Known rows, with every step that occurs:
Q T J S C M G: [-23  17  11  14  10   2   2  24   0  11  17   5 -10   8  -4 -34   7  53
 -21   7   6 -11  -6 -10  -9   0]
P T U: [ 16   8  -4  -2  -6 -12   2 -39   1   1 -17 -12  -5  -3 -11  17  -5 -52
  38  -9  -9   7   1  -7   8   1]
C B U T J: [ 20   0 -19   5   4   2 -16  -8  -2  -1  -3  -6  -1  -4  17  24  -8   9
   8  -6  -5  -4  -5  -2   6   7]
G M C B U: [-12 -20 -16   3 -19  -2  -2  23  -2 -16  21  -6  17 -10  11  10   2 -19
  -7  26   5   8   0  32 -10   3]
T P: [  2   5  -1 -12 -12   0   9 -19   7  -8 -11  -2  -1  -2   0   4  15 -30
  -5  -9  -2  11   4  -8  14   1]
T U: [  0   2   2 -15   3  -7   4 -31   0  -2  -8  -6  -3  -1  -4  10  -3 -27
  15  -1 -12  10  -1  -1   7   1]
Q T J: [  0  19   1  -5  17  -7   2 -25   1   9  -2  -4 -17   9   0  -3   3  10
   6 -10 -18   5  -2 -12  -7   8]
P T J: [ 15   9   7   8  15  -6  -6 -26   0   9  -7 -13  -8   2  -5   2  -3 -29
  20 -16  -8  -4   0 -17  -5   1]
P T J S C M G: [ -6   8  17  26   5   3  -6  23  -1  12  12  -4   1   3  -7 -29   1  13
  -5   1  14 -19  -3 -14  -8  -6]
J S C B: [-14  -7   9  10  -6  11  16  33  -6   3  -4   0   0  -1 -23 -11  -2 -17
  -3  -4  11   6   3   0  -4  -3]
B C S J T U: [  4 -11   6 -12   0  -1  -7 -20  -7   6 -16  31 -10  16  11  -5  -7 -13
  -1  -9 -12  -4   4  -3 -10  -8]
C S: [ -7 -12   8  -7  19   4  -4  -1   2   8  -4   0  -4   3  15  -3   5 -11
 -11  -5  -3  -1  -1   0  -6  -2]
C B U T: [ 13  -6 -26   0 -13   3  -2  -2   2 -10  -9  -9  -3 -11  12  31  -4  -3
   9  -3   2   1  -1   6  16   6]
J S C B U T P: [ 19   0 -24  11 -30  12   7  26  -2  -3 -15   6   9  -7   3  16   7  -3
   9  -7  16   6   3 -12  22   0]
U B: [  2   7   4 -11   2  -7   2 -20   6   0  -2 -13   7   1 -12   6   1  16
   5  -3   1   5  -1   0   9   5]
U T J S C: [ 12   6  11  10  20  10  -1   7  -6  17  -4  -1  -6   1  -7 -14  -5  24
  13 -11  -4  -8  -4 -28  -7  -5]
Q T U: [  1  18 -10 -15  -1 -12  10 -38   1  -1 -12  -3 -15   3  -7  12   2 -12
  21  -3 -18  16  -2  -3   7   7]
S C: [-15   0   2  -4  12   0  14   5   2   5   3  -4  -5  -4 -18  -9  -3 -17
   5   1   0   0   6  -2  -1  -2]
B C: [  8   7  17  -9  11  -3   3 -13   2  -9  -1   5  -8   0 -13  -1  -4  -8
  -3   5  -2   2   3   5  -4  -3]
U B C M: [ 17  14  22  -5  17  -8  -9  -6   9  -9   7   3   2   7 -13  -1  -5  38
 -15  11  12  -6   0  13   6   2]
G M C B U T: [  3 -16 -28   4 -19   1  -5  15  -1 -18  12  -9  13 -16  20  21   0  -6
   4  20   1   3  -2  26  -3   3]
T U B C: [ 26  17  11 -18   8 -16  -6 -40   1  -6  -4   3   9   4 -18  13 -12  14
  17  10  -3   9  -2   9   7   1]
J S C M G: [-31  -3  16   9  -5   8  10  36   3  -1  15   1   2  -2  -9 -30   7  26
 -26  12  18 -11  -2   0   0  -7]
P T J S C: [ 11   7  17  22  10   3   1   9  -7  21  -5  -6  -3   5 -21 -16  -4 -15
  26 -15   3  -6   2 -29 -11  -5]
S J: [ -9 -11  11  -5 -12   6   7   2  -3  -1  -6   3  -4   5  -4  -2   0 -13
  -3 -13  -6  -2   5  -9   4  -3]
M C B U T P: [ 19  -5 -32  -2 -22   3  -1   6   1 -15  -8   1   8 -14  26  30  12 -24
   7  -1  -2  11   3  11  13   6]

Rows:
[  2   1  26   4  11   6  -3  -2  -6  10  -3  -4  -1  10  -5 -13   3  10
  -1 -12  -6   2  -5 -22 -10  -3]  T J S
[ 11  -6 -17  14 -16  11   6  31  -6   2  -7  -1   2  -8  -5  12  -5  10
  15  -3  13  -1   1  -6  10  -1]  J S C B U T
[ 14 -14  -7  17 -11   8 -16  25 -11  -4  12  -4  19  -5  21   6   1  21
   2  14   0   0  -9   6 -15   0]  G M C B U T J S
[-15 -12   1  -3   2   1   9  14  -2  -7   4  -5   1  -8   1   3   3 -39
  -7   0  -8  12   3  23 -12   3]  M C B
[  7  -4 -30   5  -5   4   3  16   0  -3  -2  -4   0 -12   1  20 -10  -4
  14   2   6  -3   3   6  12   3]  S C B U T
[-11 -17  10  -5  26   3  -4  12  -1   8   4   4   1  -1  23  -7   9 -20
 -12   2 -11   2   1  12 -19  -3]  M C S
[-11   6 -16 -13 -17  -2  17 -33  10  -6 -17   0 -10   1  -1  -2  19 -35
  -3 -20  -6   9   9 -12  10   2]  J T P
[-12   6  16  -5   6  -3  -3   3   9 -19  16   7  -5  -2   2 -13   0  21
 -35  20   9 -11  -2  19   2  -4]  B C M G
[ 11  26 -12 -17  -4 -19   4 -45   3   2 -11  -9   0   6 -13  17   0  20
  26  -2 -13  17  -4  -1  14  11]  Q T U B
[ -6   7   3 -11 -24 -12  -7 -25   4 -13   3  19   6  11  -5  -8  -7  42
 -16   7   5 -11   0  11   9  -2]  S J T U B C M G
[-11 -16  -8  -7 -20   9   3  -7   2   8 -21  21  -6  14  23  -8  17 -25
 -18 -27  -6  -2   8 -18   3  -4]  C S J T P
[ -6  -3  16  13  12  10   3  27 -10  15   2   3   2   5 -16 -17  -6  -6
  -2  -7   5   1  -1  -9 -16  -1]  T J S C B
[  2  -6   3  16   0   7  -4  33 -11  14   8   4   7   5  -7  -4  -7   8
   4   0  11  -1   0  -9  -7   0]  T J S C B U
[-34   0   2   0   6   0   6  19   8  -4  20  -2  -2  -6  -4 -22   2  12
 -25  17  12 -14   1  13   2  -3]  S C M G
[ -1  14  15  -6   3  -9  -9  -5  11 -17  17   3   9   1  -5  -9  -2  51
 -30  21  14 -11  -4  22   8   0]  U B C M G
[ -2  -8 -14  -1 -14  -1   1   5   1  -8   1  -6   2  -4   2  21  -3 -17
   0   2   6   6   3  11   9   5]  C B U
[-18 -12   4  -5  -1  -2   5   4   1 -10  17  -9   9  -8   2  -9   7 -17
  -7  20  -7   6   0  19 -18  -2]  G M C
[-17  -5  -5   0   4   3  14  17  -1   0   1  -3  -4  -7 -18  -3  -6 -32
  -2   0   5   4   6  11  -3   2]  S C B
[ 23   5 -12   0  12  -1 -15 -21   0   5  -1  -7  -4  -1  19  18  -5  23
  17  -5  -9  -9  -4 -15   7   3]  B U T J
[ 19   3  17  -9  24  -4 -13  -9   3   5   0  10   8   9   4   1  -4  29
 -12   6   5  -2  -2  10  -4  -2]  U B C S
[ -1   4  -2  17   3   7 -15  28  -1   7  18   2   4  -1  16 -14  -1  66
 -10  12  14 -24  -8 -12   6  -4]  B U T J S C M G
[-16 -24  -2 -10  -1   0  -3  -7  -8  12 -10  20  -3   9  25  -8   3 -29
   3 -12 -22   1   4   2 -19  -4]  M C S J T U
